Known rows, with every step that occurs
siti disaseg razug furam: [ 18  45  15  30   1 -42 -18  18  16 -54  -8 -18 -26   0  13   4  -1 -16
  26 -14  10  43   6 -17]
gonibiz disaseg razug: [ 39   7 -18  16   3 -32 -22  16   9 -68 -14   6 -10  -8  13  42   3  -7
  -4   3  -3  39 -16 -10]
siti disaseg kaziva: [ 11  35   0  22 -20 -32 -24  20  -5 -37 -39 -11 -44 -16 -20  26 -50 -15
  20  -1   5  14 -10 -25]
tiku razug furam bekuv: [ -1  40  10  10  25 -49 -23  14   8 -22 -15  -4 -16  -9  -2 -15   2   2
 -19 -13  -5  13   8 -17]
gonibiz disaseg bekuv mivaze: [ 13   1 -24  21  19  -7   6  36  -5 -56 -34  45   6 -24   9   7 -15  -9
  -1  15  21  32  14 -37]
disaseg bekuv tiku: [ 10  17  -5  16   2  -3  26  17 -26 -39 -32  15  13  -2  12   1 -10   1
 -17  -6  14   6  -3  -7]
furam bekuv: [  1  33   1  16  11 -22   3   9 -12 -19 -13   2  -4 -22  -4   3 -11  21
 -17  18  -5   1 -11  -4]
disaseg razug: [ 22  21 -15  11  11 -25  -1  12  13 -51  -7  -4 -12   1   5  24   5   5
   0   2   9  36 -13   4]
siti disaseg razug furam bekuv: [ 13  55   6  37  14 -54 -16   8   7 -39  -5 -16 -27  -8  11 -10   5  -1
   2  -5  13  27   8 -30]
siti disaseg: [  0  32  19  22 -22 -26  -4   8  -7 -37 -23  -5 -25 -18 -12  11 -30  -8
  29   5  -9  12  -8  -7]
kaziva disaseg bekuv: [ 27  16   6  19  15 -12   8  15  -3 -20 -18  25  12  -5  23  16  10  17
   1  33  22  25  29 -15]
bekuv furam razug disaseg siti: [-22  34 -28  30  14  -8   7  23  11 -56  23  12 -35   2 -34 -16 -23 -26
  19 -19   7  11   9 -38]
tiku razug furam bekuv mivaze: [-13  37   2  14  35 -33  -6  25  16 -26 -23  15 -18 -28 -16 -22  -4   2
   0 -15   7  15  21 -20]
gonibiz disaseg razug furam bekuv mivaze: [ 24  26 -14  33  35 -35 -11  33  18 -56 -12  22  -1 -25  16   3  12   0
  -8   1  20  37  14 -35]
razug disaseg: [  1  39  20  28  -7 -24   6  22   6 -15  -3  -6  -5   6 -10   8  -9  -5
  16  12   0  14  14  -1]
disaseg bekuv: [ 10  20 -10  11  15 -14   9  20 -11 -35 -18  14   5  -2  18  -2  -8   3
 -15  13  18  23   1 -19]
tiku razug furam: [  4  30  22   4  13 -38 -27  22  21 -38 -17  -9 -15   3   2  -4  -2 -13
   4 -19  -5  23   6  -5]
razug disaseg bekuv tiku: [  3  33   6  35  -6 -14  34  24 -19 -19 -19  13  11  17   6  -6  -6 -11
  -4  -6  21   6  24 -16]
furam bekuv disaseg siti: [-17  44 -24   6   5 -23   7  13 -16 -45   3  -7 -20 -32 -26 -25 -14  15
 -14  13 -24  -9  -7 -24]
kaziva disaseg razug furam: [ 44  32  23  22  18 -27 -13  16  31 -36   1  -2   3   3  29  23  32  12
  17  14  20  46  30   1]
furam razug: [ -8  16  -8  25  24   0  -2   1  -7 -52 -11   5 -13  -3 -10  24 -13  -7
  -5   0   3  11 -23 -20]
kaziva disaseg razug furam bekuv: [ 38  40  14  29  30 -37  -9   6  19 -19   3   4   3  -8  27  13  37  25
  -5  20  23  31  32 -14]
kaziva disaseg: [ 25  19  26  19  -3 -11   0   7   8 -16 -15  10   5 -15   5  36   1  19
  17  31  -3  18  18  11]
bekuv disaseg siti: [-10  33 -11  -2  -8 -13   3  23  -7 -57  -2  -8 -19 -20 -25 -15 -19  -1
   7   6 -25   8  -6 -14]
kaziva disaseg siti: [ 35  20  -2  27  -9  -4   4   1  15 -37   5  15   2 -16   4  15   8  18
  26  29 -10  32   5   0]

Rows
[-13  28 -16  46  35 -12  14  11  -7 -34   3  15  -7  24   2   0   3 -22
  -7   3  32  14  18 -54] -> furam razug disaseg bekuv
[  4  41 -10  32  -1 -50  -4  15  -4  -6 -36  -3 -37   2 -38  16 -30  -9
 -16 -32   9 -13  18 -29] -> furam bekuv tiku razug disaseg kaziva
[ 21  46  -2  22  31 -42 -11  16   9 -37   3  -8  -4  -3  24  -1  19  14
 -18  -2  14  29   4 -16] -> disaseg razug furam bekuv
[  3  28   5  23  -2 -14  22   2 -28 -22 -28   5   2 -22  -7   8 -19  16
 -22  -1  -9 -15 -16   6] -> furam bekuv tiku
[  3  49  19  21  21 -31  -8  20  -1 -19  -5  -4   5 -13  12 -17  -2  13
 -18  12   0   8   3 -12] -> razug furam bekuv
[ 24   5 -13  17  11 -22 -10  27 -10 -53 -25  25   7  -8  25  16  -7  -8
 -21  16   9  25  -1 -34] -> gonibiz disaseg bekuv
[ -5   9 -15  11  43   1   9  21  -6 -40 -11  36 -20  -8   0   9  -9   1
  -5   4  41   4  37 -41] -> kaziva disaseg bekuv furam razug
[  4  43  26  25   8 -21  11  16 -16 -19 -22  -3  14 -16  11 -14  -5   8
 -23 -11  -2  -7  -2   1] -> razug furam bekuv tiku
[-14  24  -9  51  22  -3  31   5 -25 -38 -15  16   2  23  -1   2  -1 -25
 -12 -15  34  -4  15 -41] -> furam razug disaseg bekuv tiku
[ -6  33 -25  54  10  -8  10   0   8 -54  23   3 -15  13 -17   2   0 -22
  18   0   4  23  -9 -37] -> furam razug disaseg siti
[ 40  17   3  20   8 -22   0   5  20 -34  -7   6  -5  -4  14  42  21  19
  16  23  11  38  17   8] -> kaziva disaseg razug
[  4  26  28   9  -2 -27  -7  19   4 -38 -32  -5  -7  -1  -1  -2  -6 -18
   1 -39  -6  11   0   6] -> bekuv tiku razug furam
[ 37  29  -6  27  26 -49 -31  22  11 -56  -2   3  -4 -10  29  11  18   1
 -27   3   7  33   3 -31] -> gonibiz disaseg razug furam bekuv
[ -8  35  10  33  -2 -44  13   5  -8  -5 -21  -1 -16  -4 -32   2  -7  -3
 -10 -24  -7 -14  18  -5] -> furam bekuv tiku razug disaseg
[ -4  31  13  20  -2 -41  -7  16  18 -17 -11  -2 -23  10 -22  13  -6 -18
  17 -14  -7  18  21  -5] -> tiku razug disaseg
[  3  37 -20  42  -7 -36  16  -1   2 -24  -4   6 -16  -1 -31 -17  -1  -7
   0 -29 -16  -1   8 -17] -> furam bekuv tiku razug disaseg siti
[  4  35   1  29   9 -27  14  28  -1 -18  -3  11   4  16   7  -7   0  -9
   0  13  22  24  30 -27] -> razug disaseg bekuv
[-11  28  -4  -1   0 -27   2  40 -13 -42 -26  15 -36 -18 -11 -19 -44 -13
  10 -13  21   7  19 -31] -> siti disaseg bekuv furam
[  0  48   0  40  23 -38   2  20  12 -38 -14   2 -26 -27  -4 -16  -2   0
  26  -8  23  32  20 -34] -> siti disaseg razug furam bekuv mivaze
[ -4  45  12  -4  19 -35 -15  36   8 -58  -5 -24 -17  -1   1  -6   5  -6
  -1  -9   2  25  16  -9] -> bekuv disaseg razug furam
[ -8  36  -4 -10  -2 -26 -16  40 -13 -40 -35 -19 -36 -18 -33  18 -45  -1
 -12   3  -3  -5   0 -21] -> bekuv disaseg kaziva
[ 14  30  -4  25 -12 -37  -7   4   7 -51 -14 -13 -36  -6  -3  21 -10 -10
  24  -6   4  34 -10 -10] -> siti disaseg razug
[-22  42   5  -2  11 -28   2  20 -25 -26 -19 -12 -18 -31 -27  -7 -21  20
 -25  16 -18 -24   4 -14] -> furam bekuv disaseg
[-18  55   1  -7  26 -58 -40  39  -3 -28 -35 -21 -50 -17 -36 -11 -27  -5
 -30 -23   2 -10  22 -45] -> tiku razug furam bekuv disaseg kaziva
